Each row was made from one walk, in order. Every step used is in the known rows, and no mark comes twice. Write each row's walk.
In the rows, 128 means zero.
Known rows
rebo -> nezaro -> meze: [191 104 116 122 136 174 149 135 149 132 143 122 110 192 130 123 207 119
 111  72 121  77 119 149 113  94  77 132 127 128]
rukig -> rebo: [161 128 165 115 147 163 122 146 170  86  85 147 128 152 118 168 153 152
 141 161 154 114 118 129 153 133 135 138 160 156]
rebo -> nezaro: [177 106 106  81 134 182 134 137 167 114 122  97 113 170 133 138 184 115
 135 106 140 126 103 177 140 110 119 140 127 100]
mugim -> nezaro -> mipof: [178 107 129 177  90 153 159 109 144  70 132 111  67 104 148 117 132  82
 136 122 137 111  98 117 153 136 102 169 114 130]
rebo -> rukig -> lozon -> nezaro: [190 157 101  67  63 183 136 123 127 119 120  90 119 127 120 203 192 132
 154 140 143 158 144 138 111 125 139 149 173  66]
lozon -> rukig -> rebo: [165 113 157 100 164 151 165 153 153  78  69 129 157 122 118 210 133 173
 130 179 182 129 120 118 156 125 131 158 147 119]
meze -> nezaro -> rebo -> defe: [166  78 201 183 147 112 132  65 178 119 130 135  63 157 106  88 143 144
 107 117 106 137 127 188 122 119  82 145 144 109]
lozon -> rukig -> mugim -> nezaro -> meze: [150 125 173 158 140 121 216 124  97  81 133  64 123 119 136 167 123 150
 123 142 160  60 115  85 152  91  97 146 117 132]
ruduz -> mugim -> nezaro -> rebo: [143  98 116  98 122 112 136  92 158 122 149 147  60  85 144 125 101 116
 110 133 129 104 121 172 139 115 118 141 108 110]
lozon -> rukig -> rebo -> nezaro: [166 102 145  64 207 139 163 164 150  84  79  91 165 142 127 189 146 162
 114 135 191 133 122 139 164 117 152 142 128 112]
meze -> nezaro -> mugim: [129  87 148 164 101 137 138  72 156  88  98  90  94 138  89 140 174 134
 142 152 127  95 126 172 141 152  97 157 149 102]
rukig -> lozon -> nezaro: [181 140 134 113  89 167 126 123 138 111 107  83 136  96 101 193 162 132
 148 164 150 145 126 129  89 133 131 140 173  92]
lozon -> nezaro -> meze: [201 138 146 152 104 160 158 136 132 120 115 137 117 142 108 181 189 150
 146 107 142 100 109 136  86 101  67 137 160 107]
rukig -> mugim: [153 134 175 151 103 166 156 128 137 105 127 101 117 150 124 151 145 141
 153 168 136 103 117 124 164 116 102 147 162 118]
rukig -> mugim -> nezaro -> mipof: [153 127 180 188 109 126 175 118 119  70 146  76  90 119 151 103 115  99
 139 124 144  96 107  94 182 126 114 161 128 136]
lozon -> rukig: [178 106 122 100 107 185 177 134 154 103  83 122 126 111 115 209 145 156
 129 178 170 137 109 145 141 117  94 169 136  81]
ruduz -> mugim -> nezaro -> meze: [151 108 108  89  88 130 135  91 140 117 159 132  63 114 152 128 139 117
 115 129 111  52 114 131 146 116  99 128  98 147]
rebo -> defe -> mugim -> nezaro -> mipof: [153 121 157 190  21 117 140 107 112 103 146 108  38 147 161  68 157  88
 164 125 118 129  86 129 170 121  78 157 102 132]
defe -> mugim -> nezaro: [140 130 127 136  27 140 138  90 119  91 126 100  82 131 138 121 146 114
 166 183 141  90  75 129 162 128 104 144 112 130]
nezaro -> meze: [186 121 138 166  82 183 149 118 151 129 130 167 101 166 113 150 194 138
 118 118 111  69 124 125 105 108  43 147 149 137]
rukig -> rebo -> defe -> mugim -> nezaro -> meze: [139 145 203 186 107  91 125 124 100  93 137 128  76 187 160  95 167 135
 147 124 123  75 111  92 147 103 106 120 120 202]
defe -> rebo: [183 121 149 109  40 171 170 139 175 112  77 196 121 148 129 153 123 150
 121 171 123 124  80 130 137 107 111 142 126 122]
meze -> nezaro: [164  90 150 128 112 152 136  63 181  90 100  90  98 148  92 130 148 145
 130 172 121 100 101 160 153 146 109 148 142 121]
defe -> mugim -> nezaro -> mipof: [152 117 135 185  12 135 155 103 121  85 134 108  83 120 147  95 150 101
 149 159 133  99  79 112 178 144  82 168 105 129]
rukig -> rebo -> nezaro: [168 117 149  85 193 149 122 154 166  94 105 113 144 173 133 142 165 132
 131 111 160 118 115 147 158 119 151 126 137 148]
mugim -> nezaro -> rebo: [164 113 147 171 140 134 154 102 161  94 138 144  69 110 124 132 123 103
 123 112 136 110 114 159 113 107 101 149 124 111]
ruduz -> mugim -> nezaro: [143 109  92  46  94 134 122  92 153 114 136 109  61  95 156 134 117 113
 131 166 134  95 103 160 163 125 136 133 103 128]

Which walk is each row?
[163 137 189 131 160 148 111 148 151 103 104 147  93 172 137 137 160 138
 141 135 139 140 123 136 140 114 130 129 151 158] | rukig -> rebo -> defe
[150 139 167 185  41 116 136  98  92 120 155 117  41 180 155  82 179 112
 163 125 102  76  94 124 133  94  66 129 106 157] | rebo -> defe -> mugim -> nezaro -> meze
[178 119 158 122 188 138 131 157 149 101 125 135 141 192 131 128 191 139
 110  76 137  74 133 126 138 111 114 120 140 168] | rukig -> rebo -> nezaro -> meze
[188 123 125 129  96 184 150 127 174 139 131 186  94 154 126 151 174 139
 117 102 133 146 152 180 117 105  77 172 163  70] | nezaro -> rebo -> rukig
[144 137 168 149 128 131 162 110 117  76 139  62  94 126 137 132 118 114
 158 152 147  83 100 117 169 112 130 132 131 137] | rukig -> mugim -> nezaro
[174 159 154  87  50 134 196 129 120  96 110 123 108 170 163 138 113 136
 141 145 134 107  96 107 178  87 158 132 120 131] | defe -> rebo -> rukig -> mugim -> nezaro
[158 153 137  97  97 150 162 111 112  90 144  64  89 155 157 146 156 120
 162 132 144 100 121 127 187 108 136 143 140 113] | rebo -> rukig -> mugim -> nezaro
[144 125 168 122 146 126 201 122 108  72 115  47 124  98 137 180 102 147
 148 172 179 101 102 110 167 102 126 151 122 108] | lozon -> rukig -> mugim -> nezaro
[200 113 145 110  80 150 175 151 157 129 115 178 137 198 142 122 160 146
  98  89 110  90  92 133 119  82 101 122 108 141] | defe -> rebo -> nezaro -> meze
[178 143  95  85  47 203 127 112 143 125 124 110 108 145 131 180 197 118
 136 157 125 141 152 130 143 133 122 159 162  93] | rebo -> rukig -> lozon
[180 124 128 140  87 174 135 118 160 141 139 159 105 132 119 161 171 129
 103 115 118 148 174 150 107 121  92 169 169  75] | nezaro -> rebo -> rukig -> lozon
[153 117 171 120 124 156 190 138 126  94  99  86 140 118 120 192 128 171
 141 182 170 122 115 119 168 107 107 165 149  90] | lozon -> rukig -> mugim
[162 113 164 178 145 118 146 103 147 108 148 136  37 129 146 107 131  97
 128  89 123 132 121 168 110  88 104 140 123 118] | mugim -> nezaro -> rebo -> defe
[137 112 145 120 186 145 126 168 139  93 101 108 134 168 126 144 184 125
 138  85 160 118 141 154 142 126 141 135 146 130] | rukig -> rebo -> nezaro -> mugim
[161  75 173 175 142 127 145  64 190 104 115 136 100 135  88 117 136 151
 109 136 120 109 125 182 132 135  84 155 153 106] | meze -> nezaro -> rebo
[169  94 158 141 108 129 134  57 171 116 136 113 107 141  96 134 160 145
  95 130 110 121 158 164 127 144 112 156 161  93] | meze -> nezaro -> rebo -> rukig -> lozon
[175 102 183 180 125 152 139 129 164 145 136 187  60 153 125 115 155 127
 118  95 110 161 131 181  96  91  62 150 149  94] | nezaro -> rebo -> defe
[140  99 102 115 127 172 141 149 139 118 120  96 110 157 125 145 204 105
 148  82 147 126 127 180 127 116 101 144 134  84] | rebo -> nezaro -> mugim
[172 131 114 132 118 145 159 102 150 102 142 134  64 127 142 142 149 107
 126  92 135 120 131 163 125 100 110 155 128  95] | mugim -> nezaro -> rebo -> rukig
[140 123 144 184  53 118 147  95 129 101 140 136  86 121 132 110 136 123
 143 146 137  96  93 146 135 117  82 153 115 114] | defe -> mugim -> nezaro -> rebo
[197 137 132 113 113 162 157 139 149 132 115 150 114 131 111 178 171 156
 142  93 157 173 133 185  92  97  95 158 174  47] | lozon -> nezaro -> rebo -> rukig
[189 140 149 157  88 154 140 125 126 121 126 108 132 120 102 182 182 137
 125 131 127 106 135 105  68 121  95 135 172 115] | rukig -> lozon -> nezaro -> meze
[171 127 130 161 106 148 157 100 133  91 141 124  77 141 136 132 162 103
 129 110 117  50 105 112 120 103  84 134 116 155] | mugim -> nezaro -> meze
[179  88 156 100 191 131 170 173 149  84  91 105 166 135 138 162 141 148
 105 112 190 143 126 120 177 129 127 169 119 117] | lozon -> rukig -> rebo -> nezaro -> mipof
[181 127 158 157 121 146 136 126 151 124 128 126 135  86  94 186 148 137
 123 128 149 159 143 145  63 122 111 145 180  77] | rukig -> lozon -> nezaro -> rebo
[156 111 124 102  82 149 172 162 149 119  88 152 129 165 134 139 163 130
 123  97 140 130  99 158 130 102 124 136 113  99] | defe -> rebo -> nezaro -> mugim
[173 154 127  87  16 154 170 150 113 117  88 137 140 133 126 192 169 145
 145 133 142 156 128 128 104 112 149 146 152  74] | defe -> rebo -> rukig -> lozon -> nezaro -> mugim
[149 136 133 156  33 132 153  96 118 113 149 133  77 144 145 118 156 125
 149 136 132 100 105 153 152 109  92 157 120 100] | defe -> mugim -> nezaro -> rebo -> rukig
